What can hang from each mark:
gisu: nopas
nopas: gisu muzur nadipim rubat zafur zagadiz zevir
muzur: nopas
zafur: nopas
dekod: buzuvu
medum: zevir
rudani: nopas
sakupap: muzur nadipim
gedu: nadipim
guga: nopas
zevir: medum nopas
zatike: nopas
rubat: buzuvu gedu nopas sakupap
zagadiz: nopas
nadipim: gedu sakupap

Every row comes from one small tree of marks. The marks that hang from a mark follow it in brackets, in alphabetical order. Every link used is in the known rows. Which tree was each row made from?
Known rows:
zafur(nopas(muzur zagadiz zevir(medum))): [-25   4   7  -2   5  18 -18  63   0  -3  10  -6  -9  13  -3 -13   3   4
   3  21  -2 -14   0  10   4  -1  24   3 -22  17  -4  -9 -17  -7  24  13
 -15 -12  -2   8  -7   8  -5  -4 -14  -7  20  -1  -3  16 -21]
gedu(nadipim(sakupap(muzur(nopas(rubat))))): [ -3   5   5   3   5   5 -13  22  -7  -3  12  12   2   7   5 -20 -15  -2
   3  20  -7 -15  -2   6  13  -5  -4   8   1   6   5  -3 -17  -5  25  20
 -15 -25  -9   4  -3  17  -5   3 -17  -5  18   6  -8   5 -20]
sakupap(muzur(nopas(rubat zafur)) nadipim(gedu)): [ -5  10  11   3  12  11 -11  29  -2  -3  19   8 -10  13  -3 -27 -12  -3
   0  22 -12 -16  -9  10  10  -2   3   7  12   0   5  -2 -15  -3  24 -14
 -11 -22  -5   1  -5  15  -5  13 -10  -7  19   1  -5   3 -20]
gedu(nadipim(sakupap)): [ -8  -2   7   1   1   5 -14  15  -6   2   8   7   4   9   5 -20 -17  -3
  -1  21  -5 -13   2   3   7 -10  -5   8 -21  11   7  -4 -12  -9  22  17
  -8 -18  -7   7  -2  14  -5  -1 -17   4  18  17  -4   5 -18]
rubat(gedu): [-11   2   8  -1  12   4 -16  10  -7   3  17  -5  -3  13  -1 -13 -11  -4
   1  18  -7 -10  -3   3   3 -11   3   8 -28  10   4  -3 -11 -10  20  -1
  -9  -6  -9   7  -4  13  -1   5 -11   2  17   2  -7   1 -19]
zevir(nopas(rubat(sakupap))): [-12   3  -1  -9   9   5 -19  14 -10   2  12  -2   0  11   7 -12 -16   3
   2  21  -5 -13  -4  -1   6  -6  -2  10  -1  15   1  -5 -13  -4  21  -3
 -10 -19  -9   9  -8  16  -1  -1 -10  -5  19  -5  -8   2 -22]
sakupap(muzur(nopas(gisu zagadiz zevir(medum))) nadipim(gedu)): [-16  10   7  -4   5  25 -14  38  -1  -2  23   3 -16  13  -9 -28   5   2
   6  21 -12 -13  -8   9   8   3   4   1 -15   7  -1  -7 -15  -4  25  -7
 -14 -15  -1   1  -7  11  -9   4 -16   8  21   0  -2  10 -18]
rudani(nopas(rubat)): [-11   3   2 -11  12   7 -17  32  -9   4   8  -3  -3  10   4 -12 -10   2
  -4  23  -6 -13  -3   1   3  -8   1  10  -6   9   4  -4 -16  -5  21  -3
 -10 -19  -6   8  -9  14  -3   5  -8 -10  18  -3 -12   0 -21]
gisu(nopas(muzur zevir(medum))): [-21   2   2  -1   3  12 -17  53   0  -7  10  -7 -11  13  -4 -17  -5   1
   5  22  -3 -10   4   5   1 -11  19   4 -13  17  -9  -5 -19  -7  25   4
 -13 -11  -1   9  -5   7  -3   1 -17   0  18   0  -8  11 -21]
gedu(nadipim(sakupap(muzur(nopas(gisu zagadiz zevir))))): [-12   7   6  -4   4  18 -14  34  -4   1  12   6  -8  10  -2 -20  -6   1
   7  21 -10 -20  -2  13   9   4  -4   0 -26   9   9  -7 -17  -7  26  25
 -17 -25 -12   4  -4  13  -8  -7 -15   8  19   3   0  10 -19]
rubat(gedu(nadipim) sakupap(muzur(nopas(gisu zagadiz zevir)))): [-13  10  -5   2  10  17 -19  30  -2   2  25  -4 -10  14  -9 -10  -7  -1
  13  18 -13 -21  -8  16   8   6  -7   0 -36  11   8  -5 -12  -8  26  22
 -19 -16 -16   3  -4  10  -4  -9 -10   7  18  -5  -2   3 -18]
guga(nopas(muzur rubat(sakupap) zagadiz zevir(medum))): [-22   2 -10  -4   7  18 -24  58  -5  -3   9 -10  -8  16  -2  -5 -12   8
   4  25  -4 -18   0   7   2  -4  20   5  -4  25  -6  -7 -17  -6  24  13
 -16 -21   0   7 -10  12   0 -13 -10 -11  21 -10  -5  10 -20]
zafur(nopas(gisu nadipim rubat(sakupap) zagadiz zevir)): [-18   9   3 -15  12  24 -21  50  -8   2  27  -2 -10  13   1  -9  -8  -2
   7  25 -10 -28  -2  13   1   9  21   1 -29  13  10 -10  -6  -5  24  17
 -19 -23 -11   8  -9  12   0 -15  -8  -8  24 -10   0  12 -16]
sakupap(muzur(nopas) nadipim): [ -6   4  12  -7   4   4 -12  12  -1  -4  10   4  -3  10   2 -24  -5  -1
   5  16  -7  -8  -2  10  12  -4  -8   6  -3   1   6  -2 -17  -9  25   2
 -10 -11 -10   2  -8  14  -7  14 -10   3  14  10  -9   4 -15]
rudani(nopas(gisu muzur rubat(buzuvu gedu) zevir(medum))): [-26  11 -24  -1  12  23 -21  70   2  -4  22 -13 -16  14 -13  -3  -2   0
   0  26  -6 -12  -8   4   4  -7  13   5 -22  14  -9  -5 -14   1  18   8
 -20 -20   2   8  -3   7   0 -10 -14 -17  21 -19  -9   0 -22]
nopas(gisu muzur rubat(buzuvu gedu) zafur zagadiz zevir): [-24  12 -10   0  18  22 -16  69   3  -1  21 -15 -26  20 -14   6  -6  -2
  -2  29  -9 -25  -9  14   0   1  17   3 -34  13   8  -7 -11  -2  18   6
 -16 -29  -4   6   0   5   2 -13  -6 -16  22 -20  -1   4 -21]
nadipim(sakupap(muzur(nopas(zevir)))): [-11   3   8  -7   2   5 -16  18  -6  -3  11   4   3  10   3 -30 -16   0
   8  18 -10 -12  -1   5  11  -8   9   3  -8   6   0  -5 -21 -10  25  20
 -18 -15 -13   6  -6  17  -5   0 -18   5  15   2  -2   8 -20]
rubat(gedu nopas): [-17   3  11   3  16   1 -17  14 -10   2  23  -6   1  11   1 -14  -7  -4
   2  17  -8 -12  -3   7   5  -9  -1   8 -22  10   5  -2 -12  -8  21   5
 -12  -1 -12   6  -3  12  -3   6 -11  -3  16   1  -9   4 -23]
rubat(nopas(gisu nadipim zevir(medum))): [-28   5   1 -15   5  22 -19  46  -2  -1  23  -3 -10   9  -4 -19   0  -3
   3  24  -5 -14   1   9   1   2  16   0 -27  11   1  -7 -10  -5  26  14
 -18 -10  -2   8  -6  12  -5  -6 -16   1  22  -4  -4  12 -19]
nopas(gisu nadipim(gedu sakupap) zafur zagadiz zevir(medum)): [-23   7   5  -9   3  32 -17  47  -5   2  27   2 -17  16 -10 -28  -9  -3
   2  29 -15 -24  -7   9  -3   2  21   1 -33  19   4 -10  -5  -3  24  -5
 -15 -26   2   6  -1  13  -3 -17 -16   5  24  -2  10  12 -22]
zevir(nopas(gisu nadipim zafur)): [-16   8   6 -18   8  21 -16  29  -2   4  10   1 -18  13  -5 -18  -5   0
   2  26  -7 -15  -2  11  -1   5   1   2 -22  12   7  -5  -7  -4  24 -10
 -12 -21  -5   6  -5  12  -4  -4  -4   2  18  -4   0   4 -21]
nopas(muzur rubat(buzuvu gedu) zevir): [-20   7 -16   4  13  10 -17  53   2  -4  17 -11 -12  16  -8  -3 -16  -4
   1  26  -5 -13  -4   3   3 -11  20   6 -22   8  -3  -3 -16  -6  18  16
 -18 -15  -3   8  -3   8   3  -5 -13 -15  20  -9  -8   1 -19]
gisu(nopas(nadipim)): [-12   1  12 -13   7   9 -14  23  -6  -2  18   0  -8  10   1 -18  -9  -6
   7  20  -8 -13   5   8  -2  -7   6   5 -18  10   5  -2 -11  -9  25  -2
 -11  -9  -7   7  -4   9  -4   4 -10   4  15  11  -7   6 -18]
rubat(buzuvu gedu nopas(muzur nadipim zafur zagadiz) sakupap): [-28   7  -7   0  14  15 -17  42   3  -5  34 -15 -11  17 -10  -4 -13  -6
  11  22 -12 -21  -8  22   1   2   0   6 -33  19  11  -3  -6  -3  19  15
 -18 -13 -10   4   2   5   2 -16  -1 -14  13  -1   1   2 -21]
muzur(nopas(gisu nadipim zagadiz)): [-14   6  17 -15  12  22 -12  32  -8   0  17   1 -11  10   2 -13   4  -2
   3  21  -9 -18   2  13   0   9   6   2 -30  11  12  -7  -7  -7  24   0
 -14 -17  -9   5  -6   9  -6  -4  -5   4  18   1  -2  11 -18]
medum(zevir(nopas(muzur rubat(sakupap(nadipim))))): [-13   8 -10  -5   1   9 -19  27  -1  -4  -6  -1  -7  15   3 -15 -15   7
   7  25   0 -14  -1   4   4  -5  -4   9   7  16  -4  -3 -12  -6  22  -7
  -8 -23  -6   6  -9  14   1  -3 -12 -12  21   1 -11   0 -15]
dekod(buzuvu): [-16   1  12 -13   3   7 -11  13  -2   2  11   1  -3   8   5 -12 -12  -2
  -8  18  -6 -10   1   0   6  -8   8   6 -17   4  -1  -5 -11 -10  21   1
  -9 -13 -10   9  -3  11  -1   3  -6   5  15   5  -4   3 -18]
sakupap(muzur(nopas(zevir)) nadipim): [-10   5   5  -9   2   7 -15  26   2  -3   8   2  -6  11  -2 -26 -10   0
   6  18  -7  -9  -1  10  10  -5   4   2  -7  -1   2  -2 -20 -11  26  10
 -14 -10  -8   3 -11  14  -7  10 -13   3  17   5  -7   5 -15]
zagadiz(nopas(nadipim rubat)): [-14   5   9 -12  13   9 -16  38  -9  -2  20   5  -4   9   2 -11 -10  -6
   1  23  -4 -18   1   7   2  -5  18   8 -10   9   7  -6 -10  -7  25   3
 -17 -15  -6   7  -7  14  -3   3  -9 -14  21   4  -7   9 -17]
zatike(nopas(gisu rubat(gedu))): [-11   9   4  -5  20  16 -16  35 -13   5  28  -3 -11  12   3  -7  -5  -3
  -1  21 -11 -14  -6   5   2  -2   0   7 -21  10   7  -3  -9  -4  18  -9
 -12 -19  -7   8  -3  15  -1  -1  -9  -4  22 -18  -9   0 -22]
rubat(buzuvu gedu(nadipim(sakupap)) nopas(gisu muzur zagadiz)): [-22   8  -2  15  13  15 -13  40  -4  -3  25  -5  -9  12  -5  -5  -2  -3
   5  23  -8 -19  -4  15   6  -2 -16   7 -39  17   9  -5 -10   0  17  26
 -17 -18 -10   3   6   6  -4 -13 -10  -7  17   5  -3   5 -22]
nopas(gisu nadipim(gedu) zafur zagadiz): [-15   8  14  -9  14  27 -12  35  -5   5  22   2 -21  17  -8 -20  -5  -4
   0  28 -15 -24  -6  12  -4   7   6   2 -32  12  13  -9  -4  -4  23 -14
 -11 -23  -5   4  -1  10  -4  -6  -4   6  20   1   5   7 -19]

Which tree is each row?
[ -4   6  13   2   8   8 -11  11  -4  -3  17   9  -4  11  -1 -35  -8  -2
   5  18 -11  -8  -5   5  11  -5  -6   6   1   1   1  -2 -16  -7  23  -7
 -12  -8  -8   1  -6  14  -8  15 -12   7  16  13  -6   3 -17] : sakupap(muzur(nopas) nadipim(gedu))
[-11  12   1  -4  14  13 -17  46   1  -2  20  -6 -18  16 -10  -9 -12  -1
   5  20 -12 -21 -10  19   5  -1  11   4 -11   3  10   0 -16  -7  25  -3
 -13 -20  -6   1  -9  13  -2   4  -6 -14  20 -12  -5   3 -19] : sakupap(muzur(nopas(rubat(gedu) zafur zagadiz zevir)) nadipim)
[-19   3  16 -10  11  15 -15  49  -3   2  10  -6  -9  13  -1 -12  -7   0
  -1  20  -9 -20   0  13   2   2  20   1 -20  10   9  -4 -17  -9  24   2
 -12 -16  -8   5  -9   8  -6  -2  -8  -3  17  -4   2  12 -23] : muzur(nopas(zafur zagadiz zevir))
[-11   5  -1   1  14   5 -20  19  -8   1  26  -9  -3  16  -1  -5 -21  -5
   1  21 -11 -22 -10   9   4  -7   8  10 -16  14   8  -3  -6  -6  21  -2
  -9 -20 -11   7  -3  16   4  -4  -7 -11  19 -10  -3   0 -22] : nopas(rubat(gedu sakupap) zafur)
[ -6   4  16   5   7   6 -12   2 -12  -2  19  11   5  11   4 -39 -13  -2
   6  18 -15 -11  -5   1  12  -7  -1   6   0   8  -2  -6 -17  -7  23   3
 -16 -13 -12   4  -1  17  -6   6 -18   9  14  10   0   6 -23] : nadipim(gedu sakupap(muzur(nopas)))
[-13  13   2   6  17  22 -16  53  -8  -4  29   5 -13  17  -7 -19 -14  -4
   5  31 -12 -28  -8  13   2   6  18   5  -9  18   5 -11  -4  -1  25  -4
 -21 -29 -10   5   1  13   0 -12  -4 -11  23  -7   4   8 -21] : zagadiz(nopas(gisu muzur nadipim(gedu) rubat(sakupap) zafur))
[-18  11   8  -8  14  16 -16  18  -8   1  33  -3 -15  15  -9 -19  -6  -3
  11  23 -17 -25 -11  23   2   5 -11   5 -33  14  16  -7  -6  -3  25   7
 -17 -22 -14   3   3  17  -2 -10  -5   0  16  -6   3   5 -22] : rubat(gedu nopas(gisu nadipim(sakupap(muzur)) zafur zagadiz))
[-12   7  -3 -15  12  10 -19  28  -4   4  17  -8 -10  16  -2  -9 -15   5
   3  22 -14 -24 -14  14   6   1 -12   9  -6  15  12  -7 -17  -3  24  -2
 -11 -32 -12   6  -7  15  -1  -4  -2 -11  15 -10  -5  -1 -22] : rudani(nopas(rubat(sakupap(muzur)) zafur zagadiz))
[-14   5  10  -1   6  20 -17  41  -7  -2  19   8  -2  13  -3 -38 -23  -7
   4  24 -15 -19   0   7   1  -3  29   0 -13   9   1  -3 -10  -8  25   4
 -19 -15  -5   5  -5  13  -4  -9 -15   2  19   4   8   9 -23] : muzur(nopas(nadipim(gedu sakupap) zafur zevir))
[-11   4  12 -13   2   7 -15  14  -4  -4  22   4 -11  12  -3 -28 -18  -5
  12  22 -15 -18  -2  15   2  -7  -2   5 -10  12   7  -4 -13  -7  27   2
 -13 -22 -10   5   0  15  -3  -1 -10   3  12   8   0   5 -21] : gisu(nopas(nadipim(sakupap(muzur)) zafur))
[-25   4   6  -4   6  18 -17  66   2  -4  12 -12 -20  16  -8  -9  -2   2
   4  23  -7 -19  -1  15  -3  -5  19   3 -19  21  -1  -6 -19  -6  26  -5
 -10 -20   0   7  -4   4  -4  -4 -11  -5  17  -4  -2  13 -24] : gisu(nopas(muzur zafur zagadiz zevir(medum)))
[-21   9  -6   0  15  15 -16  47   2   4  20  -6 -17  13  -9   6  -9  -4
  -2  21  -7 -18  -8  11   2  -5  -7   9 -22  12  10   2 -11   0  17  -2
  -9 -22   0   3  -3   4  -3  -2  -6 -20  19  -4  -5  -2 -25] : zevir(nopas(rubat(buzuvu gedu(nadipim)) zafur zagadiz))
[-10   8 -13  -9   6  15 -19  26  -2   0  25   4  -9  17  -7 -27 -29  -3
  10  28 -14 -18  -8   1   4  -2  15   4  -9   7  -1  -8 -12  -7  26  12
 -21 -19  -6   7  -6  18   1  -5 -14   2  21  -3  -2   0 -15] : nopas(nadipim(gedu) rubat(sakupap(muzur)) zevir)
[-15  11   5  -1  10  29 -14  40  -7   1  11   5 -21  19  -9 -29 -10   4
   5  32 -14 -21  -6  10  -3   6   0   4 -22  22   3 -10  -8   0  22 -13
 -16 -30  -3   4   2  13  -4 -15  -5   3  18  -2   8   7 -25] : zevir(nopas(gisu muzur nadipim(gedu sakupap) zafur zagadiz))
[-21   5   6  -6   7  15 -18  59  -3  -3  15  -3  -6   9   0 -12  -8  -2
  -4  21  -4 -17  -2   8   5  -4  33   3  -1  10  -1  -3 -15  -5  25   0
 -12 -19   1   7  -9  11  -3   0 -16 -14  22 -13  -4  12 -25] : muzur(nopas(rubat zafur zevir(medum)))
[-11   8  18   0  10  23 -13  28 -12  -2  25  11  -5  12   0 -35 -11  -7
   3  25 -16 -21  -3   9   3   3  14   1 -15  12   6  -6  -4  -4  24  -5
 -16 -22  -9   3   0  14  -5  -8 -11   5  19   3   8  10 -24] : muzur(nopas(gisu nadipim(gedu sakupap) zafur))
[-23  11  -3  -7  15  22 -12  57   1   0  10  -8 -25  16  -5   3   1   4
  -4  29  -5 -20  -7  11   2   4  -2   6 -14  16   7  -8 -13   3  18  -7
 -12 -35  -3   5  -1   5  -3  -8  -2 -16  19 -14  -3   6 -24] : zevir(nopas(gisu muzur rubat(buzuvu) zafur zagadiz))
[-21   7  -2   1  14   9 -22  22 -10   2  30 -11  -1  13  -1 -13 -10  -3
   7  19 -11 -19  -5   9   5  -2   3   3 -32  12   5  -6  -9  -7  22  18
 -18  -6 -18   7  -5  13   0  -9 -12   3  20 -11  -3   5 -21] : rubat(gedu nopas(gisu zevir) sakupap)
[-15   6  13   2  14  21 -12  49  -3  -3  18  -2 -22  19  -9 -21  -9  -3
   7  27 -15 -21  -2  15  -7   0  10   4 -18  17   5  -5 -11  -5  24 -15
 -13 -19  -4   4   1   5  -4  -3  -3   0  15   7   1   7 -22] : gisu(nopas(muzur nadipim(gedu) zafur zagadiz))
[-14   8  -4   8  11  14 -14  37  -3   1  30   0  -9  12  -5  -3 -14 -10
  -3  25  -9 -23  -7  10   7  -7  -2   7 -27  10  11  -2  -4   0  17  11
 -12 -30  -6   5   4  10   0  -9 -14 -13  22  -2  -1   1 -22] : nopas(gisu rubat(buzuvu gedu(nadipim(sakupap))) zafur)
[-25   7   1  -7   5  26 -16  64   3   0   8 -10 -23  18 -10  -8   2   5
  -2  28  -5 -21  -5  14   0   4  17   1 -31  19   3 -11 -13  -5  25   0
 -11 -28   0   7  -3   8  -3 -11  -9  -1  21 -12   1  13 -21] : nopas(gisu muzur zafur zagadiz zevir(medum))
[-23   6  10  -8   5  21 -17  52  -2  -2  17  -3  -9  10  -3 -17   2  -1
  -2  21  -6 -17  -1  11   6   2  23  -1 -17  12   1  -6 -12  -6  26   0
 -12 -18  -4   6  -6   9  -5  -4 -15  -1  20 -10   1  14 -24] : muzur(nopas(gisu zafur zevir(medum)))
[-19  11   7  -8  14  21 -15  19  -5   3  36   0 -16  16  -8 -25  -8  -2
  10  25 -19 -26 -13  19   3  12 -12   3 -22  14  14 -11  -7  -1  26   2
 -17 -22 -15   2   1  13  -4  -9  -3   5  17  -2   4   6 -20] : rubat(nopas(gisu nadipim(gedu) zafur zagadiz) sakupap(muzur))
[-26   6  -1   0   6  18 -17  55  -2  -3  12  -7 -11  11  -4 -16   3   3
   1  26  -2 -13  -1   8   5   0  13   2 -20  15  -4  -9 -16  -4  25  15
 -17 -14  -4   8  -3  10  -5  -5 -15  -1  21  -9  -6  13 -21] : rubat(nopas(gisu muzur zevir(medum)))
[-12   7 -17   3   8   4 -17  16   3  -1  32  -3  -4  13  -6  -3 -20  -7
   7  19  -9 -15 -11   7  12  -9 -14  10 -19   8   6  -2 -10  -4  19  24
 -15 -18 -10   5   0  11   1  -1 -14  -8  17   3  -9  -7 -16] : nopas(rubat(buzuvu gedu(nadipim) sakupap(muzur)))
[-12   3  10  -2   4  12 -14  38  -4  -7  13   0 -11  14  -2 -24 -17  -4
   8  26 -11 -19   3  15  -2  -7  10   5 -14  17   3  -4 -11  -6  25   1
 -14 -23  -7   7   2  12  -1  -7  -8  -2  14   8   1   7 -22] : gisu(nopas(muzur nadipim(sakupap) zafur))
[-11   9  11   4  15  14 -14  49  -8  -2  11   2  -9  12   4 -10   2   1
  -2  26  -3 -19  -1   8   7   2  12   5 -11  10   3 -10 -12  -3  22   8
 -15 -24 -11   7  -3  12  -2   0  -8 -10  22  -8  -8  11 -20] : zafur(nopas(gisu muzur rubat))
[-20   5  -5 -15  11  20 -19  41  -3  -1  28  -3 -11  12  -2  -5 -14  -4
   3  26 -11 -24  -1  13   4   2   6   2 -11  15   8  -4  -4  -2  21  10
 -17 -26  -7   4  -5   9   1 -14  -2 -12  19  -5   0   2 -18] : guga(nopas(gisu nadipim rubat(buzuvu sakupap) zafur))
[-22   5   5 -14   4  24 -20  61  -6  -4  21   0  -8  11  -1 -16 -12  -2
   2  24  -9 -24  -2  13   0  -1  34   3 -12  16   5  -5 -10  -4  25   3
 -15 -27   3   7  -7  14  -2 -14 -15 -14  22  -9   3  15 -24] : muzur(nopas(nadipim(sakupap) rubat zafur zagadiz zevir(medum)))
[-21  10  -3 -11   3  27 -17  49   4  -3   7  -1 -22  14 -11 -18   0   4
   3  29  -3 -12  -3  12   0   5   6   3 -18  20  -3  -7  -7  -1  25 -10
 -13 -24   4   7  -2  11  -3  -8  -7  -3  18  -8  -1   8 -23] : zevir(medum nopas(gisu muzur nadipim zafur))
